Known rows, with every step that occurs:
n-m-x: [ 0.44  0.68  0.30 -2.16 -1.16 -2.60  1.10 -3.40 -4.14 -0.19 -1.14  0.70
  0.33 -1.31  1.19  1.77  3.24]
k-v: [-0.31  0.41  1.06 -0.70 -2.11  0.32  1.30 -0.05 -0.92  0.49  1.03  0.48
  0.61  0.02  2.00 -0.82 -1.64]
k-v-z-b: [ 0.50 -1.05  3.57 -0.48 -5.47 -0.79  0.42  3.24 -1.50 -2.34  2.98 -0.40
 -1.07 -1.36  0.45 -1.38 -3.06]
k-v-z-b-x-m: [-0.76  0.08  6.20 -1.58 -7.36 -3.26  0.01  0.78 -4.16 -4.59  3.20 -1.00
 -0.28 -3.25  1.34  1.43 -0.09]
x-m-k-v: [-0.38  2.19  2.89 -4.20 -3.64 -1.73  2.55 -3.32 -1.56  1.73  2.11  2.62
  3.35 -0.31  1.40  2.79 -0.40]
v-z-m: [ 0.75 -0.15  1.23 -2.64 -4.02 -0.79  0.74  1.29 -1.66 -1.86  0.58 -1.40
 -0.36 -1.05 -1.46  0.67  2.24]
k-m-x-b: [ 2.30 -1.42  2.84 -3.46  0.38 -4.72 -1.22 -4.44 -2.38  1.10 -0.46  1.08
  2.55  1.90  1.15  2.14 -0.03]
b-z: [-0.66 -0.91  1.51 -0.46 -2.55 -1.66 -0.31  1.09 -0.10 -0.74  0.62 -1.85
 -0.51 -0.39  0.81  0.18  2.10]
m-k: [-0.97  0.87  0.59 -2.02 -0.75 -0.68  1.08 -2.75  0.62  1.48  0.99  0.53
  1.99  0.45 -1.49  1.63 -0.33]
b-x-m: [-1.26  1.14  2.54 -1.13 -1.90 -2.46 -0.42 -2.46 -2.60 -2.31  0.21 -0.52
  0.71 -1.88  0.82  2.82  2.91]
x-b-z-m-k-v: [ 0.48  0.97  4.01 -6.47 -6.56 -3.27  1.84 -2.24 -1.87 -0.92  2.95  0.49
  4.08 -0.15 -0.10  2.20 -0.24]
k-m: [ 0.83  0.21  0.92 -1.54 -0.14 -1.09 -0.39 -1.49 -1.01  1.94 -0.63 -0.33
  0.94  1.12  0.53  0.38  1.42]
x-m-k-v-z-b: [ 0.45  0.73  5.43 -4.01 -7.07 -2.86  1.66 -0.02 -2.16 -1.09  4.04  1.71
  1.73 -1.69 -0.25  2.22 -1.77]
b-x-m-k-v-z: [-3.06  0.98  5.85 -4.26 -7.01 -3.67  2.03 -2.96 -3.22 -1.62  3.50 -0.90
  1.43 -1.88  1.56  3.05  2.15]
x-b-z-m: [ 1.86 -0.29  2.27 -3.86 -3.71 -2.95 -0.58  0.46 -1.54 -2.87  0.92 -0.61
  1.45 -0.69 -0.66  1.37  1.68]

Rows:
[ 1.99 -1.42  4.21 -5.25 -5.46 -4.06  1.27 -1.79 -4.03 -2.14  1.77  0.44
  1.82 -0.28  1.33  1.64 -0.88] => k-v-z-m-x-b
[-0.23  0.74  1.91 -4.65 -4.90 -1.38  1.78 -1.45 -1.08 -0.39  1.58 -0.86
  1.67 -0.54 -2.87  2.34  1.94] => v-z-m-k
[-1.41  0.59  5.64 -2.88 -6.12 -4.23 -0.17 -1.82 -2.54 -3.68  3.19 -0.91
  1.15 -2.77 -2.22  3.91  1.21] => v-z-b-x-m-k
[ 2.41 -1.82  3.18 -4.63 -3.43 -4.37 -0.17 -1.71 -3.00 -2.58  0.84 -0.07
  1.11 -0.28 -0.74  2.41  0.84] => v-z-m-x-b
[ 0.80 -0.50  1.83 -3.38 -4.26 -3.49  0.60 -3.24 -2.87 -0.40 -0.89 -1.56
  1.91 -0.40 -0.15  3.06  3.36] => b-z-m-x
[ 0.63 -1.60  2.69 -1.67 -2.04 -3.15 -1.35  1.43 -0.13 -2.32  1.61 -0.72
 -0.01 -0.15  0.82  0.28  0.56] => x-b-z
[-0.43 -0.21  4.26 -2.46 -6.27 -1.45  1.48  0.59 -0.85 -0.83  3.94  0.16
  1.02 -0.83 -0.98  0.26 -3.32] => m-k-v-z-b
[ 0.72 -0.63  3.00 -3.99 -6.02 -2.53  2.21 -2.12 -4.07 -0.51  0.74 -0.69
  1.25 -0.49  1.29  1.61  0.68] => k-v-z-m-x
[-0.05  1.82  1.80 -3.59 -1.56 -2.03  1.29 -3.31 -0.58  1.20  1.06  2.17
  2.71 -0.29 -0.76  3.63  1.18] => x-m-k
[ 0.95 -2.58  3.36 -2.44 -2.07 -5.23 -1.13 -1.90 -1.42 -1.53  0.86 -0.45
  1.01  0.38  1.47  1.88  0.62] => m-x-b-z
[-1.25  2.41  5.16 -3.11 -5.82 -3.00  1.16 -4.15 -3.30 -1.84  2.90  1.10
  3.61 -2.28 -0.17  3.50 -1.55] => z-b-x-m-k-v
[ 0.09  1.14  3.43 -0.51 -2.90 -2.73 -1.30 -1.32 -2.96 -3.83  0.97  0.03
  0.97 -2.70 -0.77  2.66  0.41] => z-b-x-m
[ 0.90  0.61  2.89 -5.81 -4.51 -3.61  0.58 -2.24 -0.92 -1.46  1.87 -0.17
  3.57 -0.13 -2.19  3.00  1.35] => x-b-z-m-k
